What can hang from each mark:
K_191: K_401 K_451
K_805: K_451
K_665: K_187 K_879
K_553: K_233
K_458: K_233
K_187: K_458 K_665
K_879: K_401 K_451
K_233: K_401 K_553
K_451: K_191 K_233 K_805 K_879
K_401: K_191 K_805 K_879

Each row was made from one small tree. The marks that hang from a mark follow it in brackets, in the order of their numbers. Every link used is in the known rows. Write each row's tree.
Known rows:
K_665{K_879}: [-0.01  1.84 -1.66  1.14  1.56 -0.93  0.96  0.30  3.04 -0.64  4.57  4.14
 -1.01  0.63 -0.79  0.56 -3.84  1.23 -0.18  2.94  4.14 -0.26  1.29 -3.51
  1.53]
K_187{K_458 K_665}: [-1.59 -1.60  1.42 -1.26 -3.05 -1.00  4.31  0.65  0.81 -1.84  3.14  1.60
  2.45  0.60  0.28  0.27 -2.21 -0.22 -2.70  5.87  2.21 -3.64 -0.89 -4.96
  0.95]
K_401{K_191{K_451{K_233}} K_805 K_879}: [-3.24  2.51 -0.43 -0.03  0.89 -1.66  1.25  2.58  6.80 -2.68  1.45 -1.47
 -1.57  3.23 -0.69 -0.23 -3.48  2.03  6.60  3.65 -0.65  1.29  1.53  4.50
 -1.58]
K_451{K_879{K_401{K_805}}}: [-2.37  1.06 -2.50 -1.01  1.26 -2.56  0.89  3.59  4.71 -0.36  3.75  2.69
 -3.56  3.05 -1.98  0.76 -3.27 -1.12  3.40 -0.26  5.56 -2.03 -0.99 -1.22
  1.68]
K_401{K_191 K_805{K_451}}: [ 0.62  4.59  0.52  0.88 -0.71  0.41  1.10  0.43  6.70 -3.23  4.72  1.82
 -3.34  5.28 -1.01  0.83 -4.49  2.85  0.61  0.31  1.07 -2.01  1.82 -1.26
 -0.64]
K_805{K_451{K_191 K_879}}: [ 0.62  1.62  0.14  1.96  1.29 -3.69  1.86 -0.23  4.77 -2.63  0.26  2.49
 -5.01  4.05 -2.33  3.10 -4.29  1.86 -1.81  2.31  4.77 -1.30  1.81 -4.13
  0.36]
K_191{K_401}: [-0.10  4.27 -0.60 -1.02 -1.18 -2.92  3.15  0.08  3.31 -2.46  2.49  1.77
  1.97  0.00 -3.48  0.09 -4.85  1.91  0.37  0.59  0.63  1.07  1.13 -3.73
  0.43]
K_187{K_458{K_233{K_553}}}: [-2.55  0.24  2.08 -2.24 -1.20 -2.42  2.41 -1.71  2.59 -0.47 -0.44  1.59
  1.87  1.29 -0.44 -0.52 -0.95  1.97 -0.86  2.16  0.79 -2.00 -1.11 -3.75
 -1.10]
K_191{K_401{K_879{K_451{K_805}}}}: [-3.21  2.79 -1.89 -1.49 -2.35 -4.67  2.02  0.81  4.93 -2.08  1.60 -1.06
 -0.77  0.16 -4.28 -0.06 -3.33  1.13  2.73  1.47 -1.06  1.32 -0.26 -0.69
  4.05]
K_233{K_401}: [ 1.87 -0.44  0.43 -2.34 -0.95 -0.54  2.84  0.69  2.81  0.22  4.14  1.58
  1.87  0.54 -1.77  0.62 -0.96  1.82  0.49 -0.52  2.13 -0.24  2.25 -5.81
 -0.59]
K_187{K_458{K_233{K_401{K_805} K_553}} K_665{K_879}}: [-2.18 -5.65  2.43 -3.71 -2.12 -1.18  1.00  1.38 -0.48 -0.51 -0.65  1.08
  0.78  1.05  3.41 -0.54  1.14  3.67 -1.28  3.30  0.46 -2.56 -0.48 -3.94
 -0.92]
K_665{K_187{K_458{K_233}}}: [-2.78  2.45  2.88 -1.82  1.85 -0.52  4.13 -1.43  2.02 -1.89  0.21  2.84
  1.04  3.15 -0.25  0.33 -2.15 -0.62 -1.44  3.27  1.17 -0.62 -2.35 -3.93
  1.12]
K_401{K_191 K_805 K_879}: [-2.60  2.88 -1.38 -0.84  0.02 -0.35 -0.12  3.25  7.86 -1.68  4.00  0.95
 -0.50  3.09 -1.70 -0.52 -4.02  1.02  5.28  2.06  0.57 -1.82  1.28  2.25
 -0.63]
K_879{K_451{K_191{K_401} K_805}}: [-0.75  1.13 -1.76 -0.11 -0.84 -3.54  2.33 -0.76  3.49 -2.93 -0.95 -1.03
 -3.41  1.99 -4.30  1.26 -2.92  1.53 -0.61 -1.59  1.09  1.91  0.06 -1.29
  2.10]
K_233{K_401{K_191 K_805} K_553}: [ 1.70 -1.18  1.09 -3.47 -1.02  1.02  0.58  1.98  4.13  0.21  2.07  0.46
 -0.16  1.61 -0.56 -1.61 -0.06  4.86  2.44 -3.73 -0.83 -0.65  2.36 -2.29
 -2.48]
K_233{K_401{K_805}}: [ 1.82 -1.51 -0.54 -3.05 -0.95 -0.05  1.76  2.16  2.73  0.50  3.68  2.09
 -0.17  1.51 -1.35  1.16 -1.33  1.62  1.62 -2.32  2.50 -0.35  1.94 -3.69
 -1.12]
K_401{K_191 K_879}: [-2.67  3.97 -0.33 -0.09  0.13 -1.00  0.99  1.60  8.01 -1.91  4.34  0.50
  1.72  1.98 -2.22 -1.09 -3.46  1.19  4.10  4.02  0.15 -1.67  1.58 -0.06
 -0.02]
K_233{K_553}: [ 0.07  0.39  0.14 -1.44 -1.20 -1.48  1.91 -1.33  3.15  0.64  2.26  2.93
 -0.29 -0.60 -1.79 -0.18 -2.27  2.84 -0.11 -0.67  1.71 -0.96  0.50 -4.48
  0.21]
K_805{K_451{K_191 K_233}}: [ 0.84  1.38  1.67  3.12  1.43 -2.37  3.00 -2.42  4.14 -2.88 -1.32  2.48
 -3.51  4.35 -1.95  3.04 -3.75  2.41 -1.53  0.98  3.60 -1.02  1.71 -3.31
 -2.24]
K_187{K_458{K_233{K_401{K_191 K_879{K_451{K_805}}} K_553}}}: [-3.80 -1.59  2.49 -3.66 -1.84 -2.43  1.08  0.33  4.68 -0.44 -1.18 -3.44
  0.95  2.62 -0.50 -2.11  2.70  3.04  2.29  1.41 -2.98 -1.41 -0.67 -0.87
  0.48]
K_187{K_458}: [-0.45  0.97  0.49 -0.67 -0.93 -1.37  4.02  0.66  2.46 -1.19  3.39  2.47
  1.66  1.40 -1.29  0.26 -3.11 -0.43 -1.28  3.17  2.27 -2.11 -0.05 -4.18
  0.72]
K_458{K_233}: [-1.96  2.90  0.12 -1.03  0.32 -1.83  0.99 -2.49  4.47 -0.58  1.76  2.10
  1.38  1.91 -1.86  1.28 -1.95  1.16  0.68  2.02  3.33 -0.50 -0.07 -3.18
 -1.47]
K_665{K_187}: [-0.49  2.79  1.02 -0.95  1.95  0.36  3.77 -1.02  2.69 -1.12  2.97  4.10
 -0.75  1.48 -1.65  0.68 -3.51 -0.13 -0.79  1.05  2.31  0.24 -0.97 -4.45
  2.22]
K_401{K_191{K_451{K_233{K_553} K_805}}}: [-0.05  2.51  0.90  0.43  0.97 -2.03  1.96 -2.12  3.60 -0.22 -1.09 -3.20
 -2.68  1.52 -0.58 -2.05 -1.06  4.81  2.03  0.82 -0.86  2.00  1.18  1.38
 -1.11]
K_553{K_233{K_401{K_191 K_805}}}: [ 1.62 -0.05  1.47 -0.97 -0.02  2.64 -0.80  1.99  5.05  0.36  1.88  2.54
 -0.18  0.98  0.83  0.13 -0.13  2.74  2.86 -0.19  1.97  0.18  0.90 -1.26
 -2.99]

Which tree is each row?
[-1.66 -2.97  0.23 -1.94 -1.83  0.75 -0.53  2.84  5.28  0.46  2.32  2.95
 -1.38 -0.12 -0.27  1.87  0.52  0.68  4.41  1.15  2.00  0.50 -0.65 -1.20
  0.66]
K_553{K_233{K_401{K_805 K_879{K_451}}}}
[-0.51 -0.79 -0.83  0.00  1.94 -5.45  1.86 -1.51  0.72  2.15 -3.69 -2.19
 -5.46 -0.09 -1.20 -0.37 -0.45  3.49  1.88  1.65  2.58  2.69 -0.02  0.57
  0.98]
K_191{K_451{K_233{K_553} K_805 K_879}}
[-1.82  3.17  1.73  0.75 -0.24 -0.51  1.56  0.56  6.92 -2.79  2.31  1.15
 -4.11  5.70 -0.23 -0.73 -2.72  3.26  3.09 -2.89  0.30 -2.98  0.04 -0.48
 -1.08]
K_879{K_401{K_191 K_805{K_451{K_233{K_553}}}}}
[ 1.50  0.98  2.31 -0.34  0.09  2.17  0.09  0.74  5.20  0.26  2.18  2.18
  1.71  0.12  0.39 -0.32  0.35  2.88  1.91  1.47  1.67  0.27  1.20 -3.03
 -2.43]
K_553{K_233{K_401{K_191}}}
[-4.78  2.33  2.75 -1.46  3.25  0.71  1.25  1.98  4.16 -3.27  0.84  2.59
 -2.69  5.53  2.76 -2.47 -2.17  1.72  1.43  0.39 -1.02 -1.55 -2.81 -0.16
  1.39]
K_665{K_187{K_458{K_233{K_553}}} K_879{K_401{K_191 K_805}}}
[-1.41 -5.83  0.87 -0.08 -0.75 -1.15  2.89  1.32 -1.50 -0.85  0.11 -0.86
 -1.00  1.13  1.17 -0.61  1.88  0.61 -1.66  5.16  2.12 -1.74 -1.29 -3.08
  2.74]
K_187{K_458 K_665{K_879{K_451{K_233{K_401} K_805}}}}
[-0.95 -3.36  0.77 -0.88 -0.88 -1.14 -0.29  0.81  5.15  0.99 -1.23  0.42
 -2.81 -0.12 -0.69  1.76  1.10  1.69  2.32  0.70  1.94  0.92 -0.11 -1.24
  0.53]
K_553{K_233{K_401{K_879{K_451{K_191 K_805}}}}}
[-3.46 -1.28  1.32 -0.59 -0.87 -1.60  1.84 -0.16  0.83 -2.11  1.28  1.83
  1.91  1.58  2.08  0.23 -1.47  0.96 -2.41  7.97  2.65 -2.89 -1.24 -3.75
  0.45]
K_187{K_458{K_233} K_665{K_879}}
[-2.24 -1.74  2.91 -1.65 -0.56 -0.12  1.55  1.32  1.79 -2.52  1.41 -0.50
  3.62  2.51  2.74 -1.45  0.72  2.71 -1.11  6.84  0.31 -2.48  0.47 -3.68
 -1.35]
K_187{K_458{K_233{K_401{K_191}}} K_665{K_879}}
[-1.07  0.07 -1.27  1.40  1.26 -3.68  2.40 -1.38  2.39 -2.42 -4.21 -1.41
 -3.36  2.21 -4.46  0.99 -1.67  1.29  0.81 -1.11  1.95  2.26 -0.43  0.41
  0.28]
K_879{K_451{K_191{K_401} K_233 K_805}}
[ 1.70 -1.81  0.85 -1.51 -0.82  1.42 -0.07  1.41  3.18  1.65  1.69  3.87
 -0.88 -0.32  0.65  1.70 -0.19  1.98  1.87 -0.69  3.44  0.39  0.31 -2.92
 -1.77]
K_553{K_233{K_401{K_805}}}
[-0.79 -1.52  0.86 -3.94 -1.48 -0.49 -0.01  3.41  5.99  0.21  1.92 -0.22
  0.33  1.28 -0.64 -1.67 -0.37  4.58  5.03 -1.84 -2.16 -1.18  2.47 -0.63
 -1.69]
K_233{K_401{K_191 K_805 K_879} K_553}
[-1.73 -0.48 -1.34  0.94  1.08 -2.00  2.28  0.92  3.06 -4.43 -2.67  1.13
 -2.39  3.16 -4.07  1.93 -2.88  0.44  2.00 -1.21  2.29  2.06 -0.22  0.66
 -1.17]
K_879{K_451{K_191{K_401{K_805}} K_233}}
[-0.24 -1.86  1.37 -1.22  1.21 -2.46  0.51 -0.08  3.76  2.94 -3.30 -3.15
 -0.90  0.77 -1.31 -2.79  1.98  4.84  4.69 -1.21 -1.16 -0.65  1.46  0.65
 -1.67]
K_451{K_233{K_401{K_191 K_879} K_553} K_805}
[-2.02 -4.07 -0.64  0.94 -0.35 -1.45  0.65 -1.45 -0.07  0.15 -0.49  0.68
 -3.74 -0.37  0.16 -0.50  0.75  2.43 -0.78  3.42  3.09 -0.91 -1.60 -1.86
  3.13]
K_187{K_665{K_879{K_451{K_233{K_553} K_805}}}}
[-5.99 -3.23  1.38 -1.73 -2.72 -2.72  1.43 -0.47  1.53 -1.81  0.60 -0.74
 -2.21  2.17  2.43 -1.29  1.27  1.70 -1.44  3.49  0.61 -3.10 -3.80 -2.62
  3.85]
K_187{K_458{K_233{K_553}} K_665{K_879{K_401 K_451{K_805}}}}
[-2.35 -3.10  3.57 -2.51 -1.30 -0.47  1.14  0.70  1.31 -1.72 -0.10 -0.39
  3.00  1.43  3.28 -2.34  1.65  4.62 -1.24  5.31 -1.15 -2.53  0.29 -4.03
 -1.45]
K_187{K_458{K_233{K_401{K_191} K_553}} K_665{K_879}}
[ 0.19 -5.04  0.97 -1.14  1.53 -4.29  1.11 -0.53  2.50  2.77 -6.77 -2.08
 -2.91  0.63 -1.63 -0.26  1.06  4.50  2.70 -2.72  0.77  0.06  1.76 -0.14
 -2.65]
K_451{K_191 K_233{K_401{K_879} K_553} K_805}
[-0.50  0.03  0.66 -2.25  0.29 -2.61  0.17  0.32  3.92 -0.34  0.41  1.29
 -2.39  4.23 -0.93  2.29 -0.36  2.78  1.27  0.29  3.21 -0.74  1.13 -3.55
 -1.48]
K_458{K_233{K_401{K_805{K_451{K_879}}}}}
[ 1.71  0.56  0.16 -2.30 -0.12  1.34  1.04  2.74  4.72 -0.81  4.02  0.42
  0.60  2.95 -1.14 -0.55 -1.22  2.56  2.67 -1.72  0.89 -0.50  2.59 -1.83
 -2.30]
K_233{K_401{K_191 K_805}}
[-0.86 -1.94 -1.21  0.21  3.53 -5.01  0.58  1.82  1.37 -1.07 -8.11  1.15
 -3.78  1.51 -3.18  0.41 -2.84  3.32  2.85 -1.58  3.05  1.46  0.49  1.34
 -3.23]
K_451{K_191{K_401{K_805}} K_233{K_553} K_879}
[-0.45 -0.95  0.32 -1.58 -0.06 -4.34  3.08 -0.14  2.49  1.24 -0.59 -3.50
 -1.93  0.41 -0.81  0.35 -0.23  2.99  3.40  1.73 -0.10  2.86  1.87 -0.05
  0.28]
K_191{K_451{K_233{K_401{K_879}} K_805}}
[-1.86 -0.07  0.15  1.43  0.62 -3.23  1.31  1.01  5.92 -2.36 -1.28  2.14
 -5.02  4.68 -1.62  3.25 -4.60  1.76  2.68  1.20  2.52 -1.79  1.39  0.77
 -1.66]
K_401{K_805{K_451{K_191 K_233}} K_879}
[-1.21 -2.81  0.99 -3.06 -1.11 -3.13  2.62  1.44  2.70  0.08 -0.60 -0.99
 -1.61  0.16 -0.03  0.44 -0.51  4.06  4.64 -0.03 -1.16  2.61  1.82 -0.17
 -1.42]
K_191{K_451{K_233{K_401{K_805 K_879} K_553}}}
